Each row comes from the steps of one path. Every step used is in the known rows, and no mark comes twice. Write the path behind each row, first mark first.
Known rows
goko -> zuta: 1.45, 0.06, 0.66, 1.39, -1.41, 0.76, 1.30, 0.28, -0.98, 1.15, -0.98, 1.22, -1.88, 0.49, 3.47, -0.31, 0.07, 1.30, 0.74, 0.17, -0.57, -2.06
goko -> lezuf -> timipe -> zibev: 4.64, 0.43, 0.33, -0.56, -1.34, -0.69, 1.27, -0.09, 1.95, -3.41, 4.14, 2.95, 2.00, -2.27, 2.21, -0.15, 0.74, -2.01, -0.56, -1.09, -2.34, 2.32
rifu -> zibev -> timipe -> nusab -> goko: 2.55, -1.97, -1.84, 1.63, -0.25, -4.45, -1.45, 1.14, -0.87, -3.22, 2.92, 2.67, 0.84, 2.54, -4.16, 2.17, -3.27, -2.33, 1.00, -2.49, 0.96, -0.59
nusab -> goko -> zuta: 1.80, 2.25, -0.74, 0.76, -1.91, -0.36, 2.27, 0.65, -2.18, 5.35, 1.74, 0.59, -1.92, -1.85, -2.01, 0.51, -0.46, 1.08, -0.09, -0.43, 0.28, 0.40
dimol -> timipe -> zibev -> goko: 0.48, 1.89, -1.75, -0.83, 0.61, 3.15, 0.74, 0.13, 3.09, 3.30, 6.52, 2.36, 1.03, 3.02, -1.38, 0.26, 1.00, -3.44, -1.01, -1.63, -0.09, 3.74
timipe -> zibev: 2.00, 1.33, -0.58, -0.41, 0.62, 0.12, -0.03, -1.31, 1.50, 0.57, 0.75, -0.57, -0.73, 2.25, 0.34, 0.57, -1.95, 0.08, -0.57, -1.47, -1.03, 1.11
dimol -> timipe -> zibev -> goko -> zuta: 1.68, 2.09, -0.83, 0.31, -0.74, 3.66, 2.26, 0.29, 2.19, 4.46, 6.29, 3.79, -1.09, 3.17, 1.51, -0.16, 1.49, -2.24, -0.24, -1.33, -0.69, 1.65
zuta -> rifu: -1.27, -1.35, -0.49, -0.35, 0.24, -0.73, -2.38, -0.65, 1.19, 2.78, -0.53, -2.18, -2.76, 0.07, 2.08, 0.60, -1.27, -2.08, 0.47, -0.19, 1.46, -1.11
zuta -> rifu -> zibev -> goko -> lezuf: 1.24, 0.43, -0.64, 0.59, -0.31, -0.39, -2.04, 1.22, 1.88, 1.05, 0.08, 2.64, -0.71, -0.64, 0.75, 0.96, -0.20, -5.57, 1.16, 0.37, -0.23, 2.65
zibev -> goko -> lezuf -> timipe: 2.73, 1.21, 1.09, -0.87, -1.29, 0.02, 2.61, 1.59, -0.02, -0.31, 5.78, 4.97, 4.32, -4.64, 0.07, -0.51, 4.08, -4.25, -0.07, -0.20, -1.47, 3.57
goko -> lezuf -> timipe: 2.41, -0.86, 0.94, 0.22, -1.85, -0.67, 1.27, 1.28, 0.44, -3.09, 3.44, 3.25, 2.52, -4.30, 2.45, -0.64, 2.64, -2.30, -0.11, 0.24, -1.17, 0.72
dimol -> timipe -> nusab -> goko -> lezuf: -0.23, -0.72, -1.76, 0.12, -2.67, -0.64, 1.68, 3.15, 0.13, -3.73, 5.82, 3.82, 1.78, -1.80, -0.84, -0.20, 1.02, -2.01, -0.95, -1.24, 2.04, 2.37
zuta -> rifu -> zibev: -0.51, -1.68, -1.16, 1.07, 0.50, -1.09, -4.26, -0.04, 1.93, 2.56, -1.04, -1.06, -4.08, 0.82, -1.20, 1.36, -3.45, -3.97, 1.13, 0.13, 0.36, -2.01
dimol -> timipe -> zibev -> goko -> zuta -> rifu: 0.47, 0.68, -1.47, -0.21, -0.43, 2.85, -0.02, -0.53, 3.44, 7.62, 5.40, 1.51, -3.91, 3.34, 3.68, 0.60, 0.26, -4.37, 0.24, -1.67, 0.57, 0.68
lezuf -> goko -> zuta -> rifu: 0.02, 1.43, -0.73, 2.57, -1.75, 1.24, -1.53, -0.89, -0.18, 5.12, 3.84, 0.81, -2.39, 2.21, 6.04, -0.03, -1.88, -0.48, 1.29, -0.67, 1.62, -0.90
kagur -> timipe -> nusab: -0.91, -1.34, -0.58, -1.52, -1.32, -3.11, 1.67, 0.29, 0.63, -3.66, 4.45, 2.08, 0.21, 2.57, 0.07, -0.29, -1.55, -3.60, -0.17, -2.22, -0.28, -1.68
zibev -> goko: 0.07, 2.02, 0.14, -1.10, 0.56, 0.65, 1.31, 0.25, -0.34, 2.69, 2.43, 1.46, 1.37, -0.47, -2.09, 0.24, 1.76, -1.78, 0.00, -0.48, -0.22, 2.65
dimol -> timipe -> nusab -> goko -> zuta: -0.35, -0.72, -1.55, 0.95, -2.76, 0.11, 2.45, 2.25, -1.27, 2.32, 6.92, 3.17, -1.81, 0.41, -1.70, 0.16, 0.03, -1.34, -0.20, -1.77, 1.73, -1.54
zuta -> rifu -> zibev -> timipe: 1.32, -3.56, -0.90, 2.38, 0.94, -2.21, -5.23, -0.30, 2.36, -0.57, -1.29, 0.07, -1.45, 3.30, 2.59, 1.89, -2.70, -3.74, 2.08, -0.46, 0.93, -2.26
timipe -> zibev -> goko -> lezuf: 3.69, 3.56, -0.15, -0.97, -0.20, 0.54, 2.10, -0.02, 1.69, -1.24, 1.22, 3.15, 2.08, 0.46, 2.36, -0.01, 1.30, -1.79, -0.46, -1.17, -1.36, 5.73
lezuf -> timipe -> zibev -> goko: 3.00, 2.83, -0.07, -1.72, 0.78, 0.21, 1.54, -0.95, 1.23, 3.91, 8.02, 2.53, 1.63, -1.35, -3.32, 0.71, 0.96, -4.12, -0.76, -2.43, -2.07, 2.94

Write each row's path
2.02, -0.38, -0.12, -0.08, -0.85, -0.73, -1.62, 1.55, 1.87, 1.69, 4.82, 3.66, -0.05, -3.64, -0.61, 0.86, 0.91, -7.87, 0.87, -0.08, -0.99, 1.54 => zuta -> rifu -> zibev -> goko -> lezuf -> timipe
3.04, -0.89, 0.48, 0.21, -1.51, -2.06, 1.20, 2.63, -0.37, -4.19, 7.01, 7.34, 2.80, -2.44, -2.26, 0.61, 1.17, -6.54, 0.70, -1.54, -1.91, 0.95 => rifu -> zibev -> goko -> lezuf -> timipe -> nusab
3.26, 0.89, 0.17, -1.24, -0.49, 0.23, 0.93, -1.27, 1.46, 8.14, 6.15, 1.84, -2.86, -0.67, 2.16, 1.00, 0.17, -5.25, 0.59, -2.53, -1.16, -0.43 => lezuf -> timipe -> zibev -> goko -> zuta -> rifu
1.07, -5.38, -0.88, 1.61, 0.36, -3.88, -4.68, 0.08, 1.30, -3.59, -0.52, 1.38, -1.87, 4.64, 3.27, 2.19, -3.23, -4.37, 2.34, -2.27, 1.36, -4.07 => zuta -> rifu -> zibev -> timipe -> nusab
1.81, -2.16, 0.14, -0.73, -1.25, -2.61, -1.15, 2.02, 1.00, -1.43, 6.28, 5.21, -0.08, -2.92, -0.12, 1.15, -0.03, -8.51, 1.18, -1.76, -0.57, -0.23 => zuta -> rifu -> zibev -> goko -> lezuf -> timipe -> nusab
0.95, -1.81, -0.53, 2.11, -0.85, -0.18, -2.85, 0.15, 1.10, 3.85, -1.88, 0.26, -5.81, 1.49, 1.85, 1.22, -2.97, -3.01, 1.79, 0.27, -0.29, -3.99 => goko -> zuta -> rifu -> zibev
0.95, -1.30, -1.67, 0.88, -1.74, -3.17, -1.58, 0.97, -1.13, 4.37, 2.14, 0.87, -6.36, 0.36, -2.64, 2.21, -4.65, -3.43, 1.32, -1.84, 1.05, -3.52 => timipe -> nusab -> goko -> zuta -> rifu -> zibev
2.06, -2.48, -1.30, 4.71, -1.69, -1.97, -3.78, -0.11, -0.16, -1.74, 3.75, 4.41, -1.24, 6.75, 7.13, 1.63, -4.19, -2.94, 3.22, -2.59, 1.56, -3.82 => lezuf -> goko -> zuta -> rifu -> zibev -> timipe -> nusab
-0.20, 0.21, -1.14, -0.01, 1.10, -0.25, -2.85, 0.16, 1.47, 5.49, 1.42, 0.54, -2.64, 0.95, -3.09, 1.62, -1.69, -5.81, 1.00, -0.36, 0.40, 0.79 => zuta -> rifu -> zibev -> goko
1.62, 2.17, 0.51, -0.51, -0.83, 0.35, 2.22, 1.18, 0.01, -1.39, 0.65, 3.50, 3.25, -1.63, 2.03, -0.55, 2.87, -1.64, 0.11, 0.26, -0.36, 4.48 => zibev -> goko -> lezuf
2.35, -2.79, -0.81, 0.87, -1.81, -4.28, -0.45, 0.04, -1.49, 1.80, 0.97, 1.08, -2.22, 1.48, 4.21, 1.70, -1.78, -1.61, 1.79, -2.97, 2.72, -2.80 => zibev -> timipe -> nusab -> goko -> zuta -> rifu
2.88, 1.42, -0.34, -0.27, -2.26, -1.61, 2.04, 1.75, -0.88, 0.52, 5.99, 2.58, 2.62, -6.64, -2.72, -0.02, 1.93, -2.17, -0.91, -0.40, -0.30, 3.38 => nusab -> goko -> lezuf -> timipe
0.43, 0.63, 0.14, -0.13, -0.62, 0.40, 0.35, -0.42, -0.10, 7.17, 0.71, 0.85, -2.75, 0.13, 3.37, 0.49, 0.83, -2.98, 1.28, -0.43, 0.61, -0.48 => zibev -> goko -> zuta -> rifu
-1.72, -1.04, -2.12, -0.56, -1.27, -0.35, 0.76, 2.05, -0.31, 0.73, 7.42, 1.91, -0.34, -0.26, -4.63, 0.47, -0.23, -2.39, -1.12, -2.02, 2.34, 0.37 => dimol -> timipe -> nusab -> goko
0.99, -0.18, -0.50, -1.30, -1.26, -3.22, 1.97, 1.07, -2.20, 1.27, 8.10, 2.00, 0.85, -4.35, -6.37, 0.98, -0.45, -3.27, -0.75, -2.83, 0.47, -0.50 => lezuf -> timipe -> nusab -> goko
2.27, -0.22, 1.23, -1.65, -1.87, -1.49, 2.98, 2.07, -1.00, -4.10, 6.47, 6.50, 4.35, -3.81, 0.95, -0.24, 3.45, -4.68, 0.12, -1.80, -1.15, 1.61 => zibev -> goko -> lezuf -> timipe -> nusab
2.79, -3.58, -0.38, 3.73, -0.62, -1.61, -3.87, -0.24, 1.50, 0.80, -1.97, 1.35, -3.16, 3.88, 5.84, 1.45, -2.43, -2.61, 2.94, -0.30, 0.49, -3.97 => goko -> zuta -> rifu -> zibev -> timipe
1.53, 0.54, -0.68, -0.63, -2.38, -2.81, 2.29, 1.93, -1.74, -3.41, 1.81, 2.75, 1.37, -2.87, -0.70, 0.45, -0.16, -0.47, -0.51, -1.52, 0.83, 2.53 => timipe -> nusab -> goko -> lezuf
3.42, -1.31, -0.65, 0.92, -2.13, -4.14, 1.32, 1.65, -1.24, -6.68, 1.42, 3.76, 4.07, -0.06, 3.25, 0.64, 0.53, -0.60, 0.60, -2.12, 1.56, 2.43 => zibev -> timipe -> nusab -> goko -> lezuf
1.53, 0.61, -0.57, 0.01, -2.39, -2.21, 2.95, 1.01, -3.22, 1.88, 2.70, 1.80, -2.45, -0.83, -1.33, 0.59, -1.26, 0.36, 0.23, -2.03, 0.72, -1.50 => timipe -> nusab -> goko -> zuta
1.97, -2.14, -1.13, 0.58, -2.24, -3.38, -1.10, 1.11, -1.16, 5.26, 7.32, 2.26, -5.15, -2.95, -4.26, 2.21, -3.41, -6.04, 1.12, -2.47, 0.20, -4.14 => lezuf -> timipe -> nusab -> goko -> zuta -> rifu -> zibev
3.98, -1.83, -1.07, 2.95, -1.79, -3.63, -0.02, 1.42, -1.88, -1.43, 2.07, 4.10, -0.90, 2.50, -1.17, 1.87, -2.87, -0.92, 1.82, -2.34, 0.50, -2.53 => rifu -> zibev -> timipe -> nusab -> goko -> zuta
1.44, -3.13, -2.12, 1.10, -0.06, -5.09, -3.85, 0.37, 0.19, -0.08, 2.06, 0.68, -1.39, 2.16, -2.02, 2.83, -4.24, -4.53, 1.38, -2.75, 2.31, -1.68 => zuta -> rifu -> zibev -> timipe -> nusab -> goko
3.05, -1.62, -1.66, 3.06, -0.96, -2.52, -2.91, 0.29, 0.19, 4.49, 0.40, 0.52, -3.36, 1.70, 1.07, 2.12, -3.20, -2.61, 2.12, -0.87, 1.36, -1.76 => nusab -> goko -> zuta -> rifu -> zibev -> timipe
0.31, 0.23, -1.19, -1.22, -0.92, -2.61, 1.17, 0.68, -2.21, 0.62, 3.35, 0.58, -0.18, -1.44, -4.62, 0.99, -1.49, -0.82, -0.58, -2.33, 1.47, 0.58 => timipe -> nusab -> goko
